In the rows, zero is written as 128.
Known rows, with every step that occurs
K/D/M/E/Y: [121 119 137 134 166 160 167 128 122 150 108  92 152  99 121  99 148 146
 177 119  69 131 166 109  71 151 149  89 161 138  55  84 167 164 112  72
 166 181 172 107 101]
T/X/Z/K/D: [ 72 142 120 151 130 146  82 117 183 166 104 148 115 143 137 146 135 156
 110 201  75 139 117 136  97 111 126  73 128 160 127 150 128 131  82 175
 107 108 116 148 134]
Q/C/E/Y: [153  69 155  86 178 118 160 141  69 133 102 100 142 141  87 158  91 156
 169  74 137 113 137 150 122 125 128 153 130 166 161 118 135 144 145 139
 137 146 139 163  76]
M/E: [162 101 182 135 118 113 152 110 123 122 111 132 150 162 140 133 139 144
 123 126 125 134 146 172  91 157 121 111 196 102 142 120 143 133 139  96
 129 140 139 100 134]
K/D/V: [ 79 123 154 129 148 156 153 121 113 144 134 102 130 166 177 116 141 135
 136 178 101 155 101 134 129 119 139 127 146 134  66 160  76 101 136 106
  88 100 123 138 146]
S/G/Y/T: [188 121 175 139 168  84 140 139 157 107  96 112 100 194  77  69 109 102
  78 104  92 123 156 112 183 184 129 129 125 141 124 117 110  52 163 145
 115 119 105 153 131]
G/Y/T: [178 123 179 131 151 104 131 119 132 125 129  87  94 166  99  90 101 115
  66 105 128 132 150 141 169 167 147 139 142 101 162 117  83  79 137 137
 124 111 134 114 150]
D/M/E/Y: [149 111 135 137 138 142 161 140 115 132 115 113 175  91 113 115 136 133
 174  70  92 107 183 112  82 145 138 126 139 119  87  79 182 172 114  60
 170 169 165 106 110]
T/X/Z: [100 118 114 147 148 114  79 124 154 126 102 167 143 114 128 163 161 126
 116 135 103 123 111 148 115 134  80 155 136 158 135 155 124 107  91 156
 118  80 117 114 135]
Z/K: [143 123 163 131  82 139 132 120 126 152 150 141 116 185 132 126 100 146
 115 129 118 116 146 138 102  89 149 122 131 100 141 123 117 132 141 119
  89 129 109 164 153]
T/X/Z/K: [ 94 140 115 158 105 122  76 126 169 146 109 172 130 135 125 159 126 146
 113 153 102 110 124 135 107 100 111 115 103 137 161 141 141 139  93 172
 110  96 108 148 142]
E/Y/T/X: [144 169 149 153 178 115 135 127 154 139 151  85 135 125 119 130 153 122
 110  67 142 105 143 133 138 148 136 132 104 132 152  71 110 132  98 148
 154 143 173 165 156]
Q/C/E/Y/T: [180 110 181  93 169 100 170 152  66 127 113  61 124 142  92 127  66 153
 140  76 149 112 146 154 148 143 147 134 123 160 195  88 126 128 129 166
 156 164 156 159  79]
T/X/D/K/L: [ 60  91  85 125 123 121 125 116 101  89 141 146 141 102 163 138 152 102
 179 127 140 174  66 102 115 114 118 178 113 161 102 143 103 157 121 170
 126 132 132  91 153]
C/E/Y: [146  76 124  92 153 127 161 137  74 135 142  92 124 120 101 138 124 151
 154  92  99 106 125 141 114 106 127 162 158 125 126 106 118 153 141 108
 129 123 118 132 123]
X/D/V/Z: [ 83 132  85  99 103 131 122 125 109  82 133 179 118 107 133 141 141  98
 138 134 154 108  58 132 136  75 111 163 131 130  80 179 116 123 141 132
 107  57  63 135 122]
C/Q: [179  75 158 145 140 119 154 114  95 141 187 130 134 160 133 104 141 147
 116 112 107 145 131 174 130 108 152 193 130 124 132 106 119 104 116  91
  97 115 102 104 167]
Y/T/X/Z: [126 153 142 149 143 100  91 125 156 120 108 127 123 119 132 134 135 126
  82 142 115 124 122 157 143 156  97 133 130 153 171 120 113  86  76 182
 137 105 135 110 141]
V/Z/M/E/Y: [167 172 148 121 157 111 140 122 173 138 150 144 142  93 120 146 161 138
 156  85 133  71 155 122 109 121 134  74 155 107 127 103 176 167 145  73
 172 154 142 138  89]
X/D/M/E: [131  96 106 120 104 149 112 124  81  85  77 147 159 119 125 122 124 121
 176 139  98 126 144 137  75 159 139 158 165 131 105 128 186 138  99 105
 157 137 124  66  89]
K/D/V/Z/M/E: [113 181 164 130 150 144 140 115 161 151 134 122 141 127 192 139 155 145
 164 189 115 123 109 136 135 142 139  45 147 117  98 170 134 128 150  91
 142 131 138 124  81]
V/Z: [157 122 151  91 125 128 145 109 135 136 162 174 122 126 119 144 146 121
 118  91 152 111 115 156 102  95  94 141 159 117 104 146 108 108 161 114
 106 119  94 140 132]
S/G: [154 104 156 129 151 114 146 136 132 113 111 169 141 193 111 111 149 117
 135 112  86 112 140 127 112 138 106 156 147 160  84 139 130  71 168 109
  84 130  87 166 135]
G/Y: [155  82 156 128 158 119 120 113 129 133 121 128 117 167  95 111 128 115
  93  99 119 132 143 132 145 148 125 161 151 105 126 148  90  99 152 109
 102  90 115 117 143]
Z/K/L: [131  93 180 109  78 130 142 122 123 180 158 122  89 151 152 103  94 153
 131 144 138 144 134 108 104  83 145 129 157 119 111 122 100 140 145 115
  69 171 111 135 176]
Y/T: [172 142 193 122 121 113 146 117 111 125 151  98 109 167 136 103 109 128
  92 110 136 127 142 161 131 140 142 144 153 115 151 100  91  80 126 131
 116 141 136 124 155]
D/K/L/V/Z/M: [161 119 121 112 102 127 170 121 105 148 174 159 135  84 173 138 131 124
 163 122 168 153 151  90 156  94  99 122 105 122 125 148 108 128 193  65
 108 178 141  90 136]
Z/K/L/V/D: [139  75 120 110  66 168 154 149 114 191 144 111  97 162 118 119  81 167
  88 180 174 186 160  98 123 116 126 121 160  92 113 138 133 142 184  74
  72 170 135 146 158]
T/X/D/V: [ 53 126  80 144 138 139  82 128 109  89 108 141 160 137 161 164 170 102
 156 150 138 130  73 139 142 136 118 183 106 143 119 172 113 129  97 164
 117  64 106 139 132]
T/X/D/K/L/V: [ 98  67  59 140 109 131 132 118  90  94 116 147 153  99 148 153 160 108
 154 136 160 197 106 107 133 129  97 168 108 151 137 146 124 154 138 136
 107 143 144  72 162]
X/D/V/Z/K: [ 77 154  87 109  58 137 121 137 127 108 142 180 104 128 135 134 105 116
 133 155 156  99  71 118 132  42 142 121  96 112 102 166 136 155 141 149
 102  68  55 170 124]

Rows
[177  71 153 125  66 140 154 120 116 185 132 126  97 149 138 120  98 158
 108 155 154 167 178 111 122 102 132 123 147 108 149 126 113 136 162  77
  52 181 126 114 187]	Z/K/L/V
[171 115 150  96 144 109 177 141  74 129 146  52 104 122 105 109  97 150
 126 100 105 109 136 151 139 127 147 144 147 117 167  74 108 136 129 135
 154 145 136 128 128]	C/E/Y/T
[ 89 143 145 103 139 155 159 115 137 149 156 140 114 125 162 125 151 128
 134 154 125 134  76 139 125  89 112 104 140 135  52 174  79 108 160 114
  97  98 103 155 128]	K/D/V/Z
[127  74  62  96  69 120 171 113  89  92 136 185 114  68 123 130 134 101
 137 124 176 182  94 101 131  74  92 158 138 138  96 149 117 154 182 104
 103 139  92  71 152]	X/D/K/L/V/Z
[134  76 101 107  69 207 149 162  88 199 135 110 123 125 122 111  65 164
 141 165 154 181 188  76 121 129 130 136 118 102  83 142 158 144 169  57
  95 195 150 128 127]	Z/K/L/V/D/M
[124 146 120 138 143 120  84 118 123  85 114 120 124 144 128 141 141 109
 112 138 142 129 101 164 129 162 143 157 132 145 171 123 120  95  80 191
 143 117 126 127 129]	Y/T/X/D
[151 165 148 163 165 139 143 140 145 132 111  73 182  88 133 125 146 130
 157  62 114 105 182 129 111 192 135  94  94 120 146  61 171 164  85 130
 205 189 206 118 110]	D/M/E/Y/T/X
[168 135 159 158 195  96 108 138 189 114  91 113 134 190  94  98 146  99
  83  96 103 121 145 125 186 215 111 119  89 143 152 135 116  61 144 179
 131 125 127 173 125]	S/G/Y/T/X
[ 71  91 127  99 115 147 190 152  85 138 190 107 127 133 156  99 106 130
 142 131 153 186  84  88 120 111 114 165 152 116  46 132  98 148 188 106
 117 142 154 127 143]	V/D/K/L
[108  77  88 115  56 142 128 161 128 181 113 139  81 118  97 117  73 167
  68 213 145 184 152  89 129 102 101 118 170 120 106 149 155 140 157  88
  78 135 115 114 148]	X/Z/K/L/V/D
[116 205 114 161 195  95  72 140 173 131 127 104 124  90 122 138 143 121
 124 124  99  79 159 105 164 154 144 115  93 157 170  94 142 112  61 151
 182 118 168 132 114]	E/Y/T/X/Z/M
[108 168 110 173 184 100  75 136 188 126  92 138 164  85 126 167 179 138
 151 136  87  88 158 118 120 166 119  87 129 148 159 111 190 165  69 115
 192 121 172 111  90]	T/X/Z/M/E/Y
[146 193 165 171 153  88  70 129 175 117  87 112 150 118 158 149 142 142
 114 175  99 107 156 158 145 208 125  71 132 139 218 120 169 107  68 160
 188 136 170  81  96]	Y/T/X/Z/M/E
[130 155 134 171 122  95  73 131 193 143  97 113  98 138  92 114  92 131
  51 144 104 120 142 123 175 148 129  89  79 116 201 127 119 115  90 202
 135  83 126 135 138]	G/Y/T/X/Z/K
[ 77  78 101 106  95 112 152 122  69  86 150 145 111 107 151 104 117 102
 163 137 127 173  74  94 113  84 132 189 152 150  72 128 104 142 141 136
 107 129 110  75 155]	X/D/K/L
[143  57 118  93 118 161 155 142  95 171 134 112 112 138 116 123 116 148
  90 162 179 195 146 116 130 151  98 160 190 114  88 149 121 109 182  61
  75 158 144 112 152]	K/L/V/D
[190 121 126 123  61 144 150 116 146 159 140 180 117 151 106 154 112 147
  87 116 169 122 165 145 117  73 110  89 120  86 164 146 135 139 181  88
  77 136  90 154 145]	L/V/Z/K
[110 190 118 169 121  93 105 149 192 142 129 117 107 102 102 123 105 140
  84 118 110  89 147 110 138 100 140  87  78 140 173  71 147 160  70 182
 155 118 140 169 149]	E/Y/T/X/Z/K
[136 148 120 145 127 141  90 126 115  87  80 110 170 110 141 128 133 118
 155 132 122 128 140 157 107 208 141 125 121 133 164 105 175 130  63 170
 193 160 162  81  89]	Y/T/X/D/M/E
[ 91 110  71 125 155 176  68 122  93  98  97 156 167 110 126 154 153 100
 193 120 110 116 121 129  96 157 122 195 104 155 108 159 149 112  82 148
 142 123 121 113  97]	T/X/D/M
[110 164 144 125  64 141 151 130 144 151 168 158 121 148 154 132 107 140
 126 129 152 101 102 129 132  48 126 101  87  92 111 160 113 151 167 120
  93  97  82 187 142]	D/V/Z/K
[189  67 138  86 101 131 162 109 121 168 141 160 103  86 123 136 140 135
 105 114 190 162 138 130 126 107  76 139 172 132 108 157 107 113 182  68
  69 168 107  94 164]	K/L/V/Z
[135 130 109 143 172 106  67 115 148  90  94 106 108 146  91 121 135  90
  78 119 141 133 108 143 172 193 145 151 119 126 180 137 108  98  91 204
 148  89 127 115 125]	G/Y/T/X/D
[169 123 130 116  88 163 155 107 158 179 132 162  98 153 110 137 120 161
  93 163 140 140 153 142 109  81 125  52 140 104 132 152 122 129 171  97
  72 153 102 162 138]	L/V/Z/K/D
[115  96  87 137  99 161 191 148  80 113 151 132 168 170 127 139 120 133
 102 126 154 181 145 119 139 126 102 151 118  88 109 139 126 138 197  73
 118 115 160 134 140]	L/V/D/K
[107 132 161  99  62 136 160 133 140 182 178 138  91 102 171 108  97 138
 144 141 166 134  90  99 137  47 119 103 112 107  84 157  91 160 174 112
  78 136  90 162 161]	D/V/Z/K/L
[118 176 144 117 136 145 123 130 131 143 172 152 139 128 183 148 141 116
 165 136 143  82 113 120 161  99 123 132 104 114 109 182 110  97 157  90
 117  99 109 152 103]	D/V/Z/M
[131 165 113 153 153  92 113 127 156  79  98  98 135 109 103 135 158 119
 114 102 136 110 121 146 117 177 154  98 146 130 170  67 172 173  71 167
 194 143 160 121 119]	M/E/Y/T/X/D
[103 142  91 160 148  99 109 126 125  63 120 104 132 137 114 112 127  78
 105 103 130 149  93 123 180 163 148 144  70 122 171 122 100 127 111 207
 170  79 146 113 127]	G/Y/T/X/D/K
[164 206 171 172 191 105 110 131 179 136 133  74 160 130 153 145 160 140
 142 103 126  87 176 134 148 202 160  68 113 113 198  68 165 152  84 128
 202 177 207 139 101]	Z/M/E/Y/T/X
[ 93 181 149 113 162 168 128 121 141 156 162 130 124 136 188 136 148 127
 167 182 116 110 100 117 152 111 141  94 125 131  77 186  92  93 153 100
 116 113 117 157 101]	K/D/V/Z/M
[126 127  87 138 171 146  63 128 120 100  87 102 137 109  97 109 119  87
 135 108 116 126 139 117 158 203 148 167  79 132 151 138 127  92  79 185
 168 108 137  97  93]	G/Y/T/X/D/M
[ 60 169  75 135  86 148  89 130 159 115 136 180 138 127 146 170 141 114
 144 139 162 102  62 127 135  73 127 114  65 120 130 182 136 168 123 180
 120  75  77 190 117]	T/X/D/V/Z/K
[133 169 135 172 154  71 123 138 186 109  90 101 136  79 107 133 148 140
  87 110 106 109 142 140 128 166 110  75 143 137 171  68 172 166  69 156
 191 131 173 104 130]	M/E/Y/T/X/Z
[ 86 171  88 107 125 139  90 128 113  96 143 175 125 111 157 151 139  94
 173 165 142  90  83 116 151  94 140 157 115 134 101 187 134 108 135 119
 125  72  78 132  88]	X/D/V/Z/M
[143 146 106 127 123 120 138 143  99  81  94  94 132  82  95  86 108 118
 156 103 106 110 164 111 104 154 170 128 142 132 113  57 192 160  74 118
 201 156 155  88  96]	X/D/M/E/Y/T
[130 148 157 105 100 155 142 103 163 177 159 156  89 153 128 123 116 153
 116 154 120 123 108 140  86  63 141  58 148 119  94 147 110 132 157 137
  92 142  90 180 126]	V/Z/K/D
[ 80 110  86 124 100 116 142 120  72  55 145 164 137 142 131 123 127  99
 153 120 114 143  86 122 108  87 138 182 127 135 102 126 119 136 138 138
 126  88 104 106 137]	X/D/K
[109 161  69 140 168 146  95 140 111  98 116 101 146  76 105 120 139  98
 167  82 116 102 136 107 121 154 159 169  78 157 117  82 156 133  60 156
 188 143 155 130 103]	E/Y/T/X/D/M
